What can hang from each mark:
J: F Z
U: M Z
X: B
G: F
B: L Z
F: J R
D: P X
A: W
Z: H K U
M: E
E: M P
C: N R W
H: C Z

(in the rows, 128 means zero)
Known rows, with every way that one mark hangs from another:
(X (B Z)): [137 168 147  98 128 134 162 167 168 189  93 122 110 137 157 123 151 148
 104 126 106  94 158 154 148 126 143 113 138 105 143  89 150 111 125 129
 138 117 153 151 150 140 167 119 120 137  70 104 122  84 158 142  94]
(F (J Z)): [107 152 148 110  90 143 163 133 126 202  90  90 127 117 137 110 174 131
 130 102 118  97 160 161 177 124 146 102 132 144 155 116 149 152  95  95
 130 125 163 174 167 117 133 142 104 154  35 104 125 105 131 145 122]
(D (X B)): [155 155 156 104 141 120 154 170 163 173 123 128 109 116 158  81 187 128
 112 126 111 108 170 138 150 114 136 103 116 137 150  94 162 109 113 122
 146 149 160 138 165 136 156 137 128 155  46  87 129  98 143 156 116]
(F J R): [112 144 145  78  88 151 127 162 127 205  75 109 154 114 171  99 175 164
 111 126 113 108 143 170 151 100 145  90 114 141 136 112 137 116  95 105
 121 105 174 164 172 146 127 129 112 149  42 119 110  96 146 163 123]
(X B): [138 152 138 108 125 136 144 156 154 185  93 123 124 128 160 105 171 144
 117 148 111  96 167 140 148 122 130 122 126 120 140  86 148 106 129 114
 148 135 149 142 162 139 153 133 126 148  62  92 128 101 149 152  98]
(C R): [117 180 130 110 138 153 142 139 132 195 115 110 137 114 147  89 173 147
 116 120  96 106 157 164 149 106 141 114 127 126 142 101 155 103 110 113
 123 111 154 141 135 116 158 137 119 137  55 127  97 117 157 166 125]
(J F): [124 157 129 108 103 143 141 167 132 207  78 122 128  99 138 110 193 166
 127 164 127  91 151 131 158 121 123 110 124 122 149 110 133 133 119 104
 148 119 172 161 179 127 146 126 138 154  83 117  97 106 135 127 100]
(Z H K (U M)): [115 130 124 119 118 138 137 140 146 177 122 132 176 142 155  81 153  85
  47 144  64  88 146 116  93 139  89  90 152 114 112  87 123 124 149 107
  88 112 182 178 156 143 171 151 120 176  88  58 125 104 142 175 173]
(G (F (J Z) R)): [ 95 153 180  88  89 131 145 136 128 212  80  97 159 108 152 125 191 132
 118 104 124 100 156 161 162 114 155  92 101 157 168 130 135 160  95  93
 125 101 179 200 183 129 105 123 101 156  41 111 126  79 140 148 136]
(D P X): [147 133 153 105 115 133 144 159 148 205 131 128 121 122 150  64 204 153
 125 115 108 115 157 136 150  98 132  75 132 161 145 106 144 115  74 120
 138 126 156 135 179 128 148 149 130 150  49  85 124  88 136 162 124]
(Z (H (C N W)) U): [113 132  87  82 135 145 125 148 105 151  91 172 151 170 123  61 180 145
 108 154 105  91 143 115 117 116  58 135 207 119 110  95 146 107 179  98
 103  78 169 136 133 135 146 141  66 155  69  73 131 107 166 140 165]
(Z U): [123 160 120 121  97 150 131 159 127 196 105 116 151 122 151  93 173 134
  97 128  86  76 157 134 116 119 118 101 155 134 131  84 147 116 122 126
 115 121 165 152 156 119 156 125 113 159  85 112 126 108 144 161 138]
(D (X (B L))): [167 160 148  90 146 122 163 169 149 169 131 129 115 112 146  48 196 111
 129 123 118 100 174 133 150 119 124 120 128 136 149  88 174 119 103 116
 158 154 162 143 174 153 134 144 118 166  27 105 131  98 135 140 113]
(H C): [146 160 120  83 116 164 144 155 134 181  96 133 111 129 143  90 176 166
 117 140 116  97 148 140 150 117 112 114 150 121 122  95 145 114 117 105
 158 118 167 144 150 118 153 127 117 138  73 113 126 120 134 125 124]
(H (Z K (U (M E)))): [113 139 120 102  98 137 162 152 170 180 104 112 157 123 156 126 157  94
  60 138  78  44 147 116  94 133 109  67 150  94 129  98 106 128 135 104
  86  90 168 170 152 148 169 169 119 161  84  91 113 106 120 181 212]
(H (Z U)): [121 157 122 115  98 150 152 167 140 199  93 119 133 117 160 123 168 142
 101 117  97  62 156 132 118 119 120 103 169 116 148 106 126 124 111 113
 115  94 166 148 150 129 161 139 104 137  81 122 127 108 130 166 165]
(G (F R)): [114 155 160  86 111 138 116 158 144 206  94 122 163 111 162 108 192 154
 107 131 117  96 136 142 137 102 139 105 107 142 147 114 129 122 109 114
 130  97 171 176 167 132 133 111 128 140  80 117 112  81 151 155 129]
(B L (Z U)): [128 182 119  99 110 157 156 170 127 197 116 120 146 130 138  78 165 115
 101 101  96  70 151 139 113 128 117 106 188 120 139  85 160 135 107 134
 113 103 166 166 157 134 144 115  94 155  77 143 117  98 148 139 130]
(E M): [125 147 151  91 107 162 122 155 144 180  85 124 116 125 146  96 172 163
 104 139 109 103 145 135 158 117 120 116 143 128 130 117 134 124  98 108
 119 118 134 165 152 127 165 117 125 145  45 102 114 102 142 154 118]
(H (C R W) (Z K)): [140 163 110  83 163 161 162 138 142 175 112 156 121 126 147 118 154 176
 111 120 118 105 153 150 132 117 127 116 165  84 119 110 105 104 133  87
 119  62 203 147 135 155 146 166  96 124  72 124  82 124 153 180 186]
(F (J (Z U)) R): [ 98 164 139 108  71 140 142 154 121 215  78  82 161 127 157  99 172 125
 106 115  96  92 163 168 130 119 134  83 126 153 148 106 142 154 106 106
  97 101 186 179 173 136 103 127  86 171  28 108 124  97 143 169 143]
(H (C W)): [144 137 111  84 125 162 137 154 135 170  91 158 125 147 126  91 178 182
 128 146 132 101 145 130 150 112 109 133 170 112 105 100 130 103 129 102
 135  94 170 139 141 137 139 123 101 140  77 104 109 109 145 144 129]
(E M P): [150 154 155  98  86 173 126 143 154 184  87 119 123 112 149 100 191 147
 114 124 129 101 152 120 177 118 125 118 125 137 138 117 116 105 109 101
 104 142 131 156 157 131 175 112 126 128  29 101 123  91 144 148 123]
(Z H K U): [119 159 115 116 121 143 125 141 136 194 132 139 181 131 168  77 162 112
  58 114  71  87 149 130 107 135  95  89 172 128 127  81 141 118 161 114
 101 123 193 175 174 133 171 156 126 163  93  78 131 110 154 187 168]
(U M Z): [141 112 147 101 105 137 155 155 154 176  78 102 114 146 130 101 163 130
  92 147  93  91 143 128 123 125 121 121 105 102 122 106 124 134  89 104
 107 105 154 154 133 134 135 126 117 149  69  83 103  90 126 115 111]
(H C (Z K (U M))): [144 136 119  92 105 154 170 162 148 170  96 131 125 135 155 120 149 122
  66 147  86  70 155 116  89 133 100  92 157  90 104  95 101 134 120  94
 123  79 191 162 147 141 157 152  91 153  92  94 123 116 117 147 205]
(F J): [117 137 143  95  92 153 145 148 120 190  83 109 134 110 161 101 176 151
 117 112 110 101 149 155 162 113 139  97 138 136 140 106 148 117  97 103
 132 128 161 157 168 122 145 142 113 152  52 116 119 106 139 151 122]
(A W): [122 123 126 117 114 161 149 148 135 212 116 125 121 139 160  77 164 158
 109 140 117  87 148 137 145 119 131 128 168 141 133 107 130 109 120 115
 130 137 148 179 164 115 161 118 109 119  94 102 133 117 137 159 111]
(C N R): [ 94 172 117 113 141 138 141 136 111 173 118 102 129 117 132  81 170 148
 124 135  91 113 142 153 142  93 126 120 121 127 142 102 156 108 122 101
 116 109 138 137 132 107 166 150  96 141  50 119  93 113 172 135 133]
(J Z): [111 166 135 133 105 141 158 143 145 209 112  99 123 127 127 106 174 138
 129 118 117  98 155 146 164 122 133 115 135 132 150 109 149 143 103 106
 132 124 151 168 156 112 153 131 118 145  60  97 119 103 136 143 111]
(Z H K): [120 152 125 111 132 142 130 138 150 189 131 139 164 123 164  86 159 135
  80 114  93 105 136 135 140 134 111  97 149 122 129  96 137 112 146 101
 121 129 185 176 178 135 182 159 144 146  84  76 121 109 155 177 143]
(M (E P)): [138 173 129 104  89 156 139 138 170 193 101 111 148 106 146  95 205 127
 119 120 133  71 147 127 177 119 131  91 125 132 148 100 140  88 141 112
 108 149 133 139 160 123 172 136 141 129  52 105 117 101 135 152 140]
(U M (Z H K)): [138 115 142  97 124 130 149 140 159 171 108 123 147 154 149  90 149 110
  51 132  79 101 134 124 118 142 104 108 118  98 115 100 118 135 124  91
 100 110 181 181 156 151 154 156 132 152  78  49 112  94 140 142 142]
(J (F R) Z): [112 173 136 111  92 129 148 169 144 235  73  97 134 111 131 114 189 162
 132 160 133 104 154 150 161 119 129 107  95 134 161 123 127 159 114  95
 131  96 180 187 186 145 116 115 127 156  54 107  93  93 139 135  99]
(B Z): [119 169 137  99 111 152 159 163 159 199 105 122 122 127 146 118 157 156
 104 110 108  95 134 154 148 119 145 104 154 114 140 104 143 117 105 127
 123 108 155 162 144 119 177 115 123 130  89 119 104  89 151 138 108]
(B L (Z K (U M))): [129 158 121  99 110 152 167 162 145 182 128 116 153 134 133  88 143  84
  65 119  74  75 149 120  83 138 109  94 161  98 108  81 131 144 107 122
  92 102 180 190 161 150 153 134  97 175  94 114 104  89 143 143 159]

Rows:
[106 158 137 125  81 145 157 139 110 204  90  88 148 125 144 103 174 106
 109  98  92  81 170 152 141 134 127  90 153 147 153 102 152 157 108 107
 111 120 173 172 165 111 125 139  86 173  43 106 136 107 135 156 145] -> (F (J (Z U)))
[123 175 131  74 135 147 155 158 147 189 119 143 143 139 142  72 171 133
 109  98 113  94 137 146 154 131 107 122 191 113 148 104 170 128 115 118
 130 103 155 168 158 141 164 135 119 133  61 120 120  96 151 136 114] -> (B L (Z H))
[149 159 118  85 122 160 159 160 146 186 104 138 109 114 163 122 154 170
  98 120 113  86 143 134 134 120 118  98 155  99 122 102 114 124 115  91
 156  98 193 161 166 133 166 163 117 126  87 111 115 122 131 146 176] -> (H C (Z K))
[101 157 173  93  98 133 140 129 133 210  97  97 173 101 167 129 174 126
  92  90 109 105 149 155 146 124 157  73  93 151 153 121 118 161 107  91
 119 106 207 218 203 138 111 143 111 164  60  96 116  82 149 166 160] -> (G (F (J (Z K)) R))
[103 179 135 112  99 121 134 167 133 235  78 117 166 134 140  90 188 126
 100 160 105  88 161 142 132 139  91 100 138 138 165 112 137 167 152 104
 103  88 195 189 183 152 119 124 114 169  50  89 116  97 146 154 127] -> (J (F R) (Z H U))
[135 163 117  83 121 158 133 156 124 183  97 152 149 150 155  68 177 138
  87 138  92  80 158 133 124 133  79 106 194 131 125  89 158 120 151 113
 131 104 178 142 147 124 152 130 102 149  72  91 147 124 143 149 154] -> (Z (H C) U)
[141 167 108  90 130 155 130 146 121 180 121 152 162 138 166  70 160 125
  63 130  79  84 153 127 108 143  80  91 181 124 113  77 142 121 164 107
 125 111 205 165 171 130 160 153 111 158  88  81 138 127 150 166 178] -> (Z (H C) K U)
[137 183 123  94 127 156 159 153 147 193 138 125 138 114 142  93 148 132
  95  90 102  94 136 141 131 128 135 103 158 108 128  89 143 133 108 117
 125 118 178 189 177 142 161 143 124 146  87 127 100  97 153 145 131] -> (B L (Z K))
[153 178 138  70 162 137 161 158 165 175 109 160 124 154 178 103 142 143
  72 127 102 104 157 152 141 148 103 102 165  93 127  82 142 117 169 112
 154 114 191 167 163 154 170 147 121 140  75  74 133 107 165 147 137] -> (X (B (Z (H C) K)))
[103 174 142 103 108 124 138 162 149 234  78 118 151 126 139  98 191 151
 123 163 132 107 153 150 171 131 105 111 120 132 169 128 138 160 134  91
 127  92 184 188 185 155 127 129 132 151  45  87 107  94 143 141 104] -> (J (F R) (Z H))
[116 149 126 145  89 127 165 145 135 207  96  95 146 119 116 115 168  88
  81 164  89  79 170 111 109 149 104  92 114 114 133 102 111 177 132  92
 103 110 195 204 182 138 133 137 111 195  89  76  97 100 127 142 147] -> (J F (Z K (U M)))
[136 163 118  76 154 159 165 149 140 180  85 155 105 132 135 112 173 183
 138 130 131  99 158 151 152 107 123 133 176  90 131 120 121 104 120  95
 126  52 173 125 116 147 144 147  87 114  51 134  93 121 145 163 164] -> (H (C R W) Z)
[137 136 118  91 123 151 143 144 138 167 111 145 159 151 154  71 154 101
  50 156  74  89 154 117  96 143  71  97 164 108  97  81 128 127 155 100
 112 101 195 169 152 137 159 149 102 168  84  63 137 120 132 151 182] -> (Z (H C) K (U M))
[161 119 134  70 134 142 158 145 149 158  96 137 125 161 145  79 150 126
  55 148  91 100 138 121 118 148  87 111 129  92 100  95 120 141 131  86
 122 100 190 168 145 146 142 152 114 147  76  53 124 109 134 119 155] -> (U M (Z (H C) K))
[108 182 126 122  84 130 139 173 127 239  72  95 154 118 132 108 187 137
 112 159 111  82 167 142 126 128 115  94 115 139 158 111 130 168 129 109
 108  92 194 185 182 145 106 110 109 171  63 110 101  94 140 145 120] -> (J (F R) (Z U))
[112 127 132 110 109 140 139 150 148 178  99 129 161 154 144  76 169  97
  74 152  78  85 153 122 113 133  84 110 162 119 124  95 143 119 134 113
  98 101 154 155 136 135 165 129 109 164  70  70 135 102 130 157 152] -> (Z H (U M))
[100 137 128  93 107 133 134 146 159 181  98 132 174 153 137  76 185  78
  64 160  82  60 152 125 122 138  81  89 167 120 131  97 150 116 157 116
  85 104 141 152 135 138 163 145 123 166  64  68 133 106 125 163 167] -> (Z H (U (M E)))
[115 155  96  80 156 150 142 135 105 152  99 143 118 144 111  74 173 175
 140 152 114 118 144 146 142  96 104 141 155 107 114 108 145  95 142  89
 116  81 157 123 113 125 141 144  69 140  51 113  88 119 172 132 144] -> (H (C N R W))
[ 99 143 180 102  97 137 160 126 120 199  84  99 145 104 146 128 194 118
 126  93 119  90 163 146 173 127 153  97 130 151 171 127 143 165  93  96
 140 124 169 190 179 105 121 134 105 160  56 105 136  89 130 137 136] -> (G (F (J Z)))
[101 163 143  94 108 133 139 133 140 212 106 110 174 126 171  96 155 128
  90 105 106 117 141 171 157 132 127  77 120 141 144 114 131 150 127  85
 105 109 200 202 193 155 128 163 119 160  31  75 121  94 153 183 152] -> (F (J (Z H K)) R)
[142 144 132 101 134 131 136 137 147 188 116 134 151 138 163  89 153 137
  66 104  83  99 131 134 127 142 110 106 133 115 130  95 132 133 136 100
 109 121 192 178 170 140 147 161 140 144  80  68 114 103 152 156 135] -> (U (Z H K))
[108 138 175  67  94 144 122 149 119 199  71 115 167 101 175 113 193 152
 105 116 118 100 142 154 149 102 152  89 107 149 154 120 130 125  97 100
 127  98 179 179 181 139 115 120 111 152  61 122 119  86 148 155 139] -> (G (F J R))
[128 124 137  81 126 121 146 134 173 172 105 125 159 154 145  84 160  97
  44 138  82  76 131 125 124 147 101  88 124 102 125 102 127 133 146  97
  83 108 165 176 148 151 151 171 144 155  65  50 107  99 134 148 158] -> (U (M E) (Z H K))
[116 178 108  85 148 150 147 142 103 162 104 115 108 126 131  72 172 163
 127 146 100 113 148 151 142  95 109 119 137 118 126  98 159 108 129  92
 140 101 153 128 123 104 154 147  80 133  47 123  99 129 164 111 145] -> (H (C N R))
[118 131  88  79 151 144 129 137 125 142 113 174 147 153 131  73 163 165
 101 144 114 113 123 119 137 120  73 128 179 107  98  97 127 103 180  77
 119  94 181 156 156 143 163 166  94 144  78  63 109 109 171 144 167] -> (Z (H (C N W)) K)
[142 146  95  88 138 154 126 141 130 169 116 177 174 158 148  73 161 139
  72 131  96  93 147 120 107 139  76 111 201 114  96  83 124 113 180 101
 100  90 211 163 159 153 144 150 100 160  91  70 126 117 157 185 184] -> (Z (H (C W)) K U)
[ 92 150 103 110 150 137 137 131 115 164 113 127 137 133 112  84 172 159
 137 137 109 118 141 146 144  90 120 139 143 114 127 109 141  90 136  97
  92  90 144 133 122 129 153 146  82 143  55 108  76  99 181 156 136] -> (C N R W)
[115 169 130 126 122 123 155 137 140 217 107 123 149 112 140 108 177 129
 100 135 115 100 153 132 162 149 106 101 133 121 159 112 133 165 148  83
 131 125 197 203 202 138 149 157 142 163  75  71 107 108 146 148 129] -> (J F (Z H K))
[148 189 119  98 131 138 163 163 140 190 121 124 146 128 161  94 144  98
  75 106  82  77 170 133  92 145 117 102 166 106 129  65 148 133 143 130
 118 123 188 178 183 160 144 145 103 171  81 115 120  94 161 164 139] -> (X (B L (Z K U)))
[109 141 123 103  92 140 142 150 156 181  92 109 160 135 128  90 179  93
  77 164  88  54 154 122 113 125 105  83 142 117 124  93 144 118 134 123
  87 111 139 150 133 127 154 133 116 172  68  91 117 104 123 156 162] -> (Z (U (M E)))
[136 109 149  89 117 128 151 150 158 173  84 124 133 161 141  86 168 117
  79 145  89  96 138 128 134 136 100 127 125 106 129 111 134 136 111 100
 106 101 154 155 132 142 146 137 123 144  58  61 121  91 128 123 121] -> (U M (Z H))
[136 179 131  78 143 161 169 154 134 187  96 129  94 117 155 110 171 172
 126 126 114  93 161 164 152 109 127 116 153 101 148 115 137 116 101  97
 147  75 168 126 125 126 156 150  97 109  49 142 110 131 137 144 163] -> (H (C R) Z)
[ 96 133 152 105  68 136 153 152 133 207  70  78 155 141 143 103 165  95
  91 144  89  91 161 157 119 121 125  85 107 134 132 109 127 158  93  97
  84  89 174 183 156 147 106 121  75 178  25  94 122  86 128 156 149] -> (F (J (Z (U M))) R)
[106 141 120 102 115 133 133 135 163 176 119 131 190 144 148  77 166  75
  41 148  69  63 147 117  99 144  86  73 159 109 120  88 134 119 172 112
  74 110 169 174 153 143 173 165 130 179  78  56 123 108 134 183 196] -> (Z H K (U (M E)))
[103 169 134 115  80 139 139 145 121 218 104  86 177 119 165 104 150 117
  78 102  87  94 158 163 113 128 135  64 116 146 135  97 125 152 117 102
  89 110 211 202 193 145 111 150  96 182  47  98 116  96 147 185 168] -> (F (J (Z K U)) R)
[ 95 123 153 109  88 133 162 130 131 184  79 100 157 152 138  89 172  71
  90 124  82  89 166 144 140 144 101  98 159 132 144 112 147 161 120  95
  95 107 165 178 150 130 137 142  86 179  29  64 148  96 121 152 157] -> (F (J (Z H (U M))))
[136 134 113  73 141 156 134 146 140 170  93 179 141 159 132  74 184 171
 120 143 128 107 146 134 159 125  88 137 194 113 112 105 142 101 154  99
 131  90 174 145 138 146 149 135 107 135  72  83 124 110 148 157 133] -> (Z (H (C W)))
[118 131 132  75 121 150 157 130 125 178  77 151 133 162 131  87 181 146
 135 118 137 107 157 156 188 139 103 127 191 123 133 122 148 140 136  76
 128  90 180 163 154 140 115 146  81 150  30  78 136 109 137 150 140] -> (F (J (Z (H (C W)))))
[115 158 142 120  97 145 160 128 128 201 114  91 139 110 153 113 156 124
 102  88 103 104 156 158 157 136 145  81 122 137 141 105 136 153 106  89
 124 135 189 195 189 122 139 161 113 164  55  93 114 107 144 163 146] -> (F (J (Z K)))
[116 177 124 110 128 144 142 151 145 198 130 140 173 142 170  97 139 117
  52  93  68  86 139 143 109 141 105  82 186 116 130  88 140 124 153 126
  88 106 195 185 163 135 181 143 119 154 104  87 123  94 167 178 164] -> (B (Z H K U))
